Each row was made from one path, in order. Every step used is in the known rows, and no mark comes twice. Write each row's path.
Known rows:
V J Y: [ 10.1 -10.8   3.2  -1.1   1.9 -30.9  22.9   8.0 -22.2 -26.6  -5.6  -3.7
  12.6  13.7 -13.5   5.4 -13.6  26.1   7.4   5.1  21.2  31.5]
W J Y S N P: [ 16.1  28.4  -2.0  16.8  -2.4  15.9 -28.0 -37.5  35.1  -1.1 -26.4  10.0
  19.0  32.1  -1.3  26.7  21.3  18.3 -19.8  27.5  37.4 -15.9]
N Y J V W: [-24.6  -4.0  31.9  13.6   8.8 -48.6  21.2 -19.4 -16.2  -2.1 -32.6  21.0
   4.0   8.8 -34.2  25.5  33.6  -7.0  10.1   8.9  12.5 -10.1]
V W: [ -9.9  17.7   4.4  -9.3  13.9  -9.3  22.3  18.8   3.1  17.8  -2.1  -3.8
  -6.5  -4.7 -29.1 -14.9  17.6  -3.5 -16.5  -3.4 -13.2 -10.0]
V J: [  1.9  -9.0  12.1  -5.3  14.3 -29.6  14.7  17.6 -18.3 -15.6   3.6  -3.4
  22.9   5.3 -29.6 -11.7  -5.7   3.3  -7.0   3.1  18.6   1.3]
V W J Y S: [ 16.7  40.7 -32.2  -7.6  -9.2  -3.1  -7.0 -14.5   0.6  -2.4 -34.6  30.5
  -8.7  20.6 -31.1   3.8  26.8  56.3 -14.1 -11.7  -4.8  34.6]
S N: [ -0.3   0.5  35.4  -1.1  24.9  -1.4  19.3   3.8  22.3  34.3  28.2 -24.3
  27.2 -16.8  -2.2 -15.1  -1.4 -23.8 -27.0  24.5  30.5 -42.2]
Y S P N J: [-10.9  10.8 -20.7  12.0   6.7  27.7 -10.2  -5.8  -0.6  -5.1  17.7  -3.2
 -18.9 -39.5  64.5  24.1 -37.5  12.4  22.6  -5.1 -21.2   1.7]
N J Y S: [ -6.6  15.9 -10.7  42.3  17.6  10.3  -1.5  -4.6   4.1 -40.8 -11.5   3.6
  -7.8  -9.5  10.6  36.7  12.2  36.3  14.4  -0.5  -2.3  38.9]
N S J: [ 12.2  20.0  -2.0  14.4 -23.9 -10.8   3.3  29.5   3.6  25.3  18.1 -18.6
  23.2  18.2 -17.1 -36.4  27.7 -15.2 -20.9   2.1 -17.2 -17.0]
V W J Y S P: [ 11.0  53.0 -35.9 -21.4 -19.8 -12.9  -9.8 -15.0 -15.9  22.6 -22.2  25.3
  -7.9 -12.0 -16.2  14.8  -5.8  60.0   1.4  -7.8 -10.5  36.3]
Y S P N: [ -3.5   5.2  -7.6 -17.6   2.2  26.7  -3.8   4.9  -8.6  33.0  11.2   3.8
 -28.7 -45.9  55.6  -7.6 -35.1 -11.4  24.7  13.0 -19.0 -13.5]
S P N J W V: [ -6.6  -6.2 -14.9  -8.3 -10.7  -4.1 -20.1   5.9 -10.9 -20.6  29.5 -18.8
  -8.8  -4.1   8.0  23.8 -52.7   3.5   3.7 -31.3 -15.9  20.1]
J Y S P N: [  0.1  -1.4 -17.6 -15.8 -10.8  25.6   6.5  -2.3 -12.3  23.1   3.2   2.5
 -36.7 -38.0  68.0  10.5 -40.6  11.4  36.9  16.5 -12.9  17.9]
V W J Y: [  1.9  21.8 -20.0 -15.4  -8.9 -15.9  12.2  -5.8  -4.3   5.2  -8.1   2.7
   2.5  26.5 -39.2   2.0   7.2  48.2 -25.2  -6.6   4.9  16.8]
P N Y: [-21.6 -35.9  11.4   2.7   3.0  28.7   8.2   4.8  -2.9  -3.0  25.1  -8.1
   1.5  13.0  35.4  -5.9 -20.5 -15.5  10.9   4.9   5.7 -38.2]
P N: [ -9.4 -26.6   6.7  -9.0  16.1  23.2  17.1  13.2   2.6  12.6  26.3 -14.3
 -15.3  -6.1  29.8 -21.7 -22.2 -23.1  -3.6  16.7  -2.1 -31.5]
N Y: [-29.8 -14.9  30.8  16.7  15.7   1.7   6.6  10.9  -9.7  -2.9  14.5  -7.6
  26.6   3.8 -18.0   1.8   4.8  -9.0   6.7  13.8  10.6 -27.2]
S P N: [-15.8 -15.3   3.3 -25.1   4.8  13.2  15.7  16.4 -14.9  36.1  38.5 -22.2
 -16.4 -40.2  47.7  -9.5 -54.0 -20.4  14.1  18.8  -9.4 -33.4]
J Y S N P: [ 10.2  21.1   9.6  25.2   6.5  20.2  -4.6 -22.2  39.8   5.5 -27.9   2.4
  -0.5   7.6  20.8  29.1  25.1 -10.6   5.4  31.9  25.9 -14.6]
P N Y S J W V: [  9.3  -8.5 -27.3 -12.4 -38.2  37.3 -45.5   2.3  13.2 -13.8 -13.9  20.7
  -7.5  53.5  -0.5 -10.4   5.4   3.7  -1.2 -50.7 -20.8  19.3]
S P: [-22.1   7.2  25.1  -8.8  19.3 -12.6  12.9  20.9 -20.7  38.9  26.8 -21.0
   9.7 -50.3  -1.8  -3.4 -28.1 -12.4   9.8  25.2  -5.1 -24.2]
P N Y J: [-28.6 -25.8  20.2  11.9  23.3   3.8  26.7   1.0 -21.9   6.8  11.1  -4.2
  -2.9  25.9  29.3  11.9 -32.4  -4.7  10.5  34.0  18.2 -42.4]
W V J Y S: [ 22.9  25.0 -23.8   3.0 -19.4 -37.3 -11.6  20.5 -19.5 -26.1 -23.4  20.2
 -11.4  33.0 -31.5  20.6 -13.4  52.2 -10.8 -19.2  10.0  60.8]

Write each row's path:
[ 10.2   8.1 -31.7 -24.0 -19.7  20.6 -17.4 -19.3 -15.5  17.1   4.8  14.8
 -17.6 -16.0  44.1   9.8 -46.6  38.3  14.9  11.1  -2.6  14.2] -> W J Y S P N
[ -2.3  24.8  -7.7 -18.0   4.2 -15.7   1.0   5.1  -1.1  14.6  -1.1   6.0
  16.4  18.9 -51.8 -14.6  13.9  26.8 -39.1  -9.2   0.2 -13.2] -> V W J
[ 30.9  -0.4 -30.3 -11.5 -70.8 -11.4   5.5  -3.9  21.4  16.4  -4.8   9.6
 -18.3  19.3  17.8 -35.9  41.7 -32.0 -14.2 -36.8 -33.4  -4.7] -> P N S J V W
[ 27.3   9.0   1.4   4.1 -21.8  -3.2 -10.1   8.6   4.4   1.4  -5.9  -5.9
  30.8  20.1 -46.1 -49.5  51.4 -34.8  -5.1 -12.1 -15.1  10.6] -> N S J W
[  2.8 -13.9   9.2 -16.5  11.0  12.0  -4.7   9.0   9.1   1.9  -3.4 -13.5
  19.1   3.7 -38.9 -35.1  26.4 -19.7  -2.0 -10.2  -7.5   4.3] -> S J W
[ -9.5   5.1  26.1   1.0  19.5 -55.7  30.4  -7.6  -7.7  13.6 -31.4  14.6
 -11.7 -15.5 -38.4   7.9  33.4 -14.6  -4.2  17.3   5.9  -5.4] -> Y J V W
[ -5.1   6.8  25.7  -0.6  31.2 -45.4  -0.7  22.6 -24.6   2.0 -15.0  -1.1
   2.8  24.2 -70.5   1.9  -3.8  -5.9 -17.4  19.9  14.9   9.2] -> Y J W V
[-17.0 -25.8  12.5  -0.8  -9.1 -21.9  26.1 -25.1  -8.9  -0.1 -25.7  22.7
 -21.9  17.1  14.1  17.6   7.2 -14.5  10.9   2.5   7.9 -18.4] -> P N Y J V W
[ 19.2  -2.1 -21.9  -0.4 -39.8  16.0   6.3  21.4  11.3  27.2  29.0 -18.9
  -1.6  28.6  31.4 -45.0  -0.6 -22.5 -17.4  -4.4 -23.6 -29.1] -> P N S J
[-15.1 -22.4  -6.0  19.4  17.7  22.7  11.6   4.4   9.5 -24.9  32.8 -23.9
  -8.0   0.3  40.5   9.7 -26.5  -0.3  -3.0  -0.8  -3.0 -18.6] -> P N J
[ -0.1 -17.1 -14.0   4.9  -0.6   5.1 -17.2   4.9   7.1 -46.2  19.8 -13.3
  -9.3  28.8  -7.7  12.3 -21.5  -0.8 -12.1 -35.2  -5.4  18.0] -> P N J W V
[ -1.0  -5.8 -30.2  29.3   4.5  36.7   1.6 -13.2   8.4 -38.6  -1.6   2.7
 -33.3  -0.2  59.8  29.2 -12.4  29.3  18.7  -4.9  -6.0  28.1] -> P N J Y S
[ -5.2 -25.5  16.1  -5.4  -7.4 -12.9  -3.0   9.1  16.2  13.3   4.5  -8.4
  10.8 -21.0 -18.1 -17.8  31.7 -28.0  -8.6  -7.5  -2.8 -10.3] -> S J V
[ -2.0 -20.7  24.2  -2.5   2.4 -23.8 -17.0 -15.6  -1.1  -8.8   2.7   8.7
  28.6 -15.5 -50.9  -9.6  29.2 -12.5 -20.4   6.4  19.9 -12.7] -> W J V
[  4.9  -4.9   2.6   2.3  -8.8   1.7 -21.7  -2.2  21.9   8.2 -20.7  19.0
  -2.1 -28.5 -12.5 -14.4  50.7 -19.3  -0.1 -15.5 -12.8   8.7] -> Y S J V
[ -2.2  -1.4  16.9 -10.2   9.8 -18.2 -16.5  24.3  -6.1  -6.9   3.3  -3.4
   8.1  13.1 -66.8 -13.1   7.4 -16.2 -18.3 -10.1  -0.6  15.4] -> J W V
[ 16.2 -21.0  17.8 -16.6  19.4 -21.3  -2.0  -3.8 -19.6 -43.2 -20.3   6.3
  32.5   7.6 -54.8 -23.7  17.0 -14.7  10.9 -10.3  20.4  30.3] -> V J W
[-11.9 -19.6  -0.2  11.4   2.0  44.5  -9.8  -5.9   3.5  -9.2  -3.9  18.0
 -12.0   6.6  40.4  -1.8  -2.4  -8.8  20.0  -1.0  -6.3 -18.0] -> P N Y S
[  3.1  -2.6 -16.6   0.6   7.4  32.8 -23.9 -25.8  -2.2 -31.4  -6.5   6.1
 -11.8 -37.8  39.3  13.0 -14.2  -6.8  41.5 -19.6 -20.3  28.3] -> Y S P N J W
[ -5.1   8.2  21.2  26.9  26.9  -1.2  13.5  -6.5  28.8  -2.9  34.7 -31.8
  34.5 -11.6   7.4  14.8  -2.7   2.1 -29.5   8.7  29.0 -26.5] -> S N J
[ -6.1 -12.5 -21.5   1.2 -18.3  51.6 -16.5   0.4  15.3   7.0   2.0  10.3
  -7.5  24.9  45.7  -9.4  -2.0   5.7   7.4 -18.4 -17.5 -16.9] -> P N Y S J
[ 33.0  35.6 -13.7  15.2 -25.2 -29.3 -18.8  -4.5  21.8 -22.6 -30.6  12.0
   1.6  55.5 -11.4  46.5  -2.3  27.4 -20.4  -3.8  37.7  21.3] -> W V J Y S N P
[-13.2 -24.3 -18.1  20.8   3.0  22.0  23.0  -2.8   5.3 -34.5  25.0 -24.2
 -19.9  10.7  55.4  26.8 -34.8  23.0   8.8   2.3   2.5  13.0] -> P N J Y
[ 16.7  23.1 -14.6 -11.2 -10.0   4.4 -42.0  20.4  12.0  -1.1 -22.5  14.5
  -1.6  22.9 -54.9 -18.7  30.6   5.2 -20.1 -38.1 -23.6  35.0] -> Y S J W V
[-16.9 -31.2   5.2   8.2 -10.2  -4.5   0.6 -17.4  -1.8 -13.7  31.0 -14.6
  -7.6 -55.2  48.9  27.0 -28.1 -19.7  23.1  -6.9  -7.0  -6.9] -> S P N J V
[ -7.5  -9.4  36.2   1.5  51.8 -18.6  15.0  -4.7 -22.7  -2.1 -23.3  -1.5
  11.2  -4.1 -48.0 -10.5  15.4 -23.4   8.6  38.2  20.8  -1.3] -> Y J W
[ 18.7  16.4   9.3   6.6   9.4  13.4   9.9 -15.0  21.1  19.1  -8.0   2.1
   1.2 -16.5  18.1   3.2  10.3  10.0  -5.0  21.2  25.0   5.4] -> J Y S N
[ 12.4  17.8 -17.1 -10.6 -21.5  -8.9 -11.0  -4.6  29.7  13.7 -40.4  30.6
 -15.4 -14.3 -20.4 -13.5  65.9  -6.5  -8.3 -38.6 -31.4  20.7] -> Y S J V W
[-21.4 -25.6  24.9 -10.8  15.5   0.0   9.3 -19.9 -39.5   8.2  -2.5   0.5
   5.4  -4.8  21.0   9.9 -40.9 -16.8  45.5  27.1  13.1 -15.9] -> S P N Y J W
[  1.4  26.3  15.4   8.6 -14.0 -27.2   8.1  21.0 -25.4  35.0  27.7 -16.1
  19.4 -34.0  -8.8 -19.3  -4.8 -25.2   7.2  22.5 -14.7 -18.0] -> N S P
